Each row was made from one small tree. The marks that hang from a mark follow it in brackets, in the order of their numbers. Every link used is in the known rows. Write each row's tree.
Known rows:
K526{K32{K145 K645 K918{K809}}}: [ 0.423  0.055 -2.212 -0.145  0.786 -1.140  0.826  0.331  1.373  0.052
  0.498 -0.246 -2.188 -0.307  0.452 -2.138  1.006 -1.147]
K809{K645 K859{K32{K145} K840 K918}}: [-0.259  3.311  2.465 -0.740 -2.563 -0.723 -0.278  2.473  0.541 -2.012
 -0.282 -0.210 -1.929 -5.086  0.210 -3.505  0.179 -2.498]
K526{K32{K645}}: [ 0.493  0.082 -1.150  0.264  0.881 -1.762  0.280  1.217  0.138  0.123
 -0.212 -0.838 -0.843 -0.230  0.349 -1.209  1.276  0.180]
K918{K809{K645 K859{K840}}}: [ 0.008  2.072  1.279 -0.175 -1.841 -1.271  1.099  2.899 -0.302 -1.465
 -0.311 -0.156 -1.047 -5.468  0.305 -2.359  0.026 -2.922]
K840{K645}: [ 0.760 -0.279  0.192 -0.609 -0.551 -1.074 -0.295 -0.656  0.340 -1.587
  0.063  0.166 -1.536 -0.207  0.042  0.222  1.392 -0.767]
K32{K145 K645 K918{K809}}: [ 0.208 -0.573 -2.030 -1.370 -0.073 -0.210  0.697 -1.634  1.968 -0.307
  1.996  0.673 -2.520  1.190  0.688 -2.719  0.163 -1.458]
K809{K645}: [-0.091  0.583  0.638  0.458 -0.601 -0.370  0.616  1.697 -0.064 -0.487
 -0.524 -0.804 -0.591 -1.359  0.365 -0.917 -0.464 -1.489]
K809{K859{K840 K918}}: [-0.578  2.777  1.658 -1.300 -1.774 -0.469 -0.870  0.863  0.293 -1.391
  0.194  0.195 -0.767 -3.257  0.828 -1.364  0.737 -0.985]
K859{K32{K145 K645 K918} K809 K840}: [ 0.021  1.797  0.982 -0.602 -1.578 -1.120 -0.820  0.203  1.627 -1.770
  2.116  0.090 -2.104  0.192 -1.174 -4.038  1.288 -4.052]
K32{K145 K645 K918}: [ 0.069 -0.715 -1.519 -0.921  0.446  0.219  0.243 -1.863  1.983 -0.126
  1.991  0.640 -2.114  2.910  0.709 -2.458  0.082 -0.395]
K859{K32{K645} K918}: [-0.029  0.987 -0.437 -1.803 -2.029 -0.988 -1.160 -0.930  0.977 -1.245
  0.789 -0.673 -1.476 -0.231  0.028 -1.821  0.991 -1.075]
K526{K32}: [ 0.269  0.567 -0.539  0.933  0.836 -0.951  0.280  1.648 -0.241  0.300
 -1.143 -0.783 -0.194 -1.203 -0.130  0.062  0.888 -0.008]
K32{K145 K645 K918{K809{K859{K840}}}}: [ 0.154  0.591 -0.856 -1.381 -0.611 -0.520  0.726 -0.569  1.785 -0.980
  2.074  0.984 -2.567 -0.554  0.693 -3.793  0.467 -1.770]
K32{K145}: [ 0.264 -0.344 -0.115 -0.525  0.941  0.427 -0.050 -0.563  0.766  0.558
  0.386  0.740 -0.878 -0.151  0.353 -0.776 -0.365  0.739]
K918{K809}: [ 0.215  0.110 -0.688 -0.547 -0.628 -0.570  0.589  0.276  0.031 -0.194
  0.096  0.005 -0.525 -2.275  0.035 -0.354  0.113 -1.318]
K809{K859{K840}}: [-0.093  1.827  1.849  0.020 -0.810 -0.506  0.085  1.587 -0.303 -0.996
 -0.022  0.578 -0.133 -2.665 -0.035 -1.675  0.404 -0.514]
K859{K32 K840 K918}: [ 0.075  2.353  1.528 -0.854 -2.829 -0.300 -1.320  0.559  0.203 -2.083
  0.028 -0.473 -0.831 -1.796 -1.226 -1.847  0.562 -2.864]
K526{K32{K145}}: [ 0.408  0.280 -0.659  0.517  1.576 -0.615  0.258  1.175  0.345  0.782
 -0.776 -0.217 -0.876 -1.387  0.213 -0.546  0.586  0.585]
K809{K645 K859{K32 K918}}: [-0.650  2.759  1.378 -0.692 -2.605 -0.904 -0.146  1.950  0.237 -1.587
 -0.662 -0.741 -1.396 -4.479  0.674 -1.915  0.408 -1.660]
K32{K918{K809}}: [-0.324  0.299 -1.194 -0.035 -1.081  0.368  0.702 -0.576  0.669 -0.681
  0.532  0.065 -0.824  0.066 -0.225 -0.303 -0.018 -2.442]
K918{K32{K145} K809{K645 K859}}: [ 0.944  1.863  0.319  0.329 -0.189 -0.689  1.345  2.371  0.669 -0.086
 -0.335 -0.125 -1.648 -5.595 -0.917 -2.720 -0.230 -1.828]
K859{K809{K645} K918}: [-1.368  2.910  0.710 -1.815 -1.922 -1.188 -1.585  0.691  1.309 -0.819
  0.520 -1.416 -1.606 -2.894  1.765 -0.038  1.138 -3.242]

Write each row's tree:
[ 0.284  0.409 -0.475  0.269 -1.413  0.185  0.870  0.359  0.880 -0.901
  0.193  0.106 -1.717 -1.237 -1.148 -2.286 -0.369 -2.749] : K859{K32{K145 K918{K809{K645}}}}
[-0.424  3.302  1.880 -1.856 -2.315 -0.858 -2.251  0.318  1.444 -1.610
  1.100 -0.226 -1.917 -2.999 -0.401 -2.254  1.377 -3.780] : K859{K32{K145} K809 K840 K918}
[ 0.434  3.129  1.151 -0.530 -2.417 -0.739 -0.357  2.082  0.594 -1.802
 -0.124 -1.166 -1.436 -4.314 -1.211 -2.297  0.155 -4.712] : K859{K840 K918{K32 K809{K645}}}
[ 0.117  0.799 -1.322  0.712  0.396 -0.549  1.099  1.612  0.876 -0.024
 -0.629 -0.547 -1.859 -1.958  0.233 -1.286  0.401 -2.124] : K526{K32{K145 K918{K809{K645}}}}
[ 0.350  1.660  1.994 -0.403 -1.194 -1.198 -0.058  1.151 -0.080 -2.037
  0.077  0.654 -1.168 -2.784  0.016 -1.523  1.278 -0.981] : K809{K859{K840{K645}}}
[-0.785  2.071  0.689  0.572 -2.153 -0.803 -0.159  1.333  0.781 -1.381
  0.364 -1.071 -1.208 -1.089 -0.822 -1.443  0.814 -4.365] : K859{K32{K918} K809{K645}}
[ 0.216  1.509  1.108 -0.230 -1.333 -0.524  0.261  0.701  0.729 -1.611
  1.058  0.831 -1.537 -1.136 -0.655 -4.000  0.581 -1.272] : K809{K859{K32{K145 K645 K918} K840}}
[-0.167  0.332 -0.949 -0.201 -0.548  0.557  1.054 -0.046  1.401 -0.456
  0.605  0.255 -2.097 -0.922  0.364 -1.675 -0.632 -2.630] : K32{K145 K918{K809{K645}}}
[-0.394  3.116  1.440 -2.141 -3.033 -2.059 -2.173  0.407  1.246 -2.264
  1.624 -0.893 -1.855 -1.922 -0.281 -2.910  2.042 -4.115] : K859{K32{K645} K809 K840 K918}
[ 0.023  1.005 -1.318  0.361  0.590 -0.542  0.928  1.137  0.844  0.134
 -0.371  0.088 -1.632 -2.396  0.344 -1.114  0.776 -0.909] : K526{K32{K145 K918{K809{K859}}}}
[ 1.120  2.552  0.875 -1.343 -2.469 -1.394 -0.986  0.446  0.914 -2.760
  0.306 -0.562 -2.295 -3.606 -1.378 -1.556  1.592 -4.366] : K859{K840{K645} K918{K32 K809}}
[-0.031  0.752 -1.520  0.911 -0.032 -0.651  0.833  1.182  0.279 -0.218
 -0.674 -0.738 -0.846 -1.136 -0.293 -0.185  0.801 -1.965] : K526{K32{K918{K809}}}
[ 0.565 -0.290 -1.350 -0.647 -1.039 -0.386  0.560 -0.884  1.303 -0.840
  1.330  0.327 -2.049  0.443 -0.876 -3.137  0.306 -1.836] : K859{K32{K145 K645 K918{K809}}}
[-0.079 -0.085 -1.370 -0.547 -0.162  0.821  0.655 -1.148  1.461 -0.100
  0.947  0.801 -1.714 -0.100  0.158 -1.147 -0.354 -1.665] : K32{K145 K918{K809}}
[ 0.223  1.850 -0.726 -1.162 -1.285 -0.352 -0.618 -0.126  0.902 -0.464
  0.095 -0.828 -1.059 -2.834 -0.617 -0.344  0.493 -2.121] : K859{K918{K32 K809}}
[ 0.507  1.692  1.713 -0.099 -1.695 -0.534  0.044  0.568  0.590 -2.435
  0.341  1.041 -2.024 -2.094 -1.000 -2.865  1.096 -1.846] : K809{K859{K32{K145 K918} K840{K645}}}
[-0.079  0.983  0.156 -0.827 -1.161 -1.966 -0.852  0.201  0.755 -0.792
  1.277 -0.645 -1.095 -0.579 -0.436 -1.957  1.647 -1.878] : K859{K32{K645} K809}
[ 1.269  0.503 -0.774  0.176  0.494 -0.131  0.728  0.510  0.781  0.488
  0.120  0.084 -1.125 -2.782 -1.714 -1.575 -0.219 -1.294] : K918{K32{K145} K809}
[ 1.132  2.445  1.226  0.579 -0.643 -0.829  1.274  3.099  0.490 -0.730
 -0.214 -0.091 -1.651 -5.963 -1.453 -3.694 -0.251 -2.915] : K918{K32{K145} K809{K645 K859{K840}}}
[ 0.694 -0.222 -1.202 -0.172  1.658 -1.423  0.281  0.786  0.831  0.601
  0.079 -0.267 -1.582 -0.368  0.659 -1.847  0.995  0.773] : K526{K32{K145 K645}}
[-0.041  1.364 -0.989  0.623  0.291 -0.714  1.173  1.933  0.845 -0.130
 -0.688 -0.279 -1.929 -3.056  0.539 -1.591  0.547 -1.681] : K526{K32{K145 K918{K809{K645 K859}}}}
[ 0.045  0.385 -1.234  0.884  1.160  0.027  0.494  0.576  0.914  0.369
 -0.415 -0.167 -1.203  0.159 -0.029 -0.611  0.518 -0.494] : K526{K32{K145 K918}}
[-0.016  1.620  1.468  0.307 -1.087 -0.672  0.779  2.333  0.121 -0.798
 -0.627  0.062 -1.344 -4.018  0.074 -2.733 -0.112 -0.696] : K809{K645 K859{K32{K145}}}
[ 1.340  2.325  0.819 -1.641 -1.871 -1.077 -0.985  0.075  1.405 -2.392
  0.540 -0.109 -2.895 -3.707 -1.158 -2.108  1.337 -3.892] : K859{K840{K645} K918{K32{K145} K809}}
[ 0.190  1.124  0.051 -0.442 -1.493 -0.977  0.723  1.119 -0.239 -0.753
 -0.159  0.283 -0.645 -4.310 -0.365 -1.401  0.551 -1.080] : K918{K809{K859{K32}}}
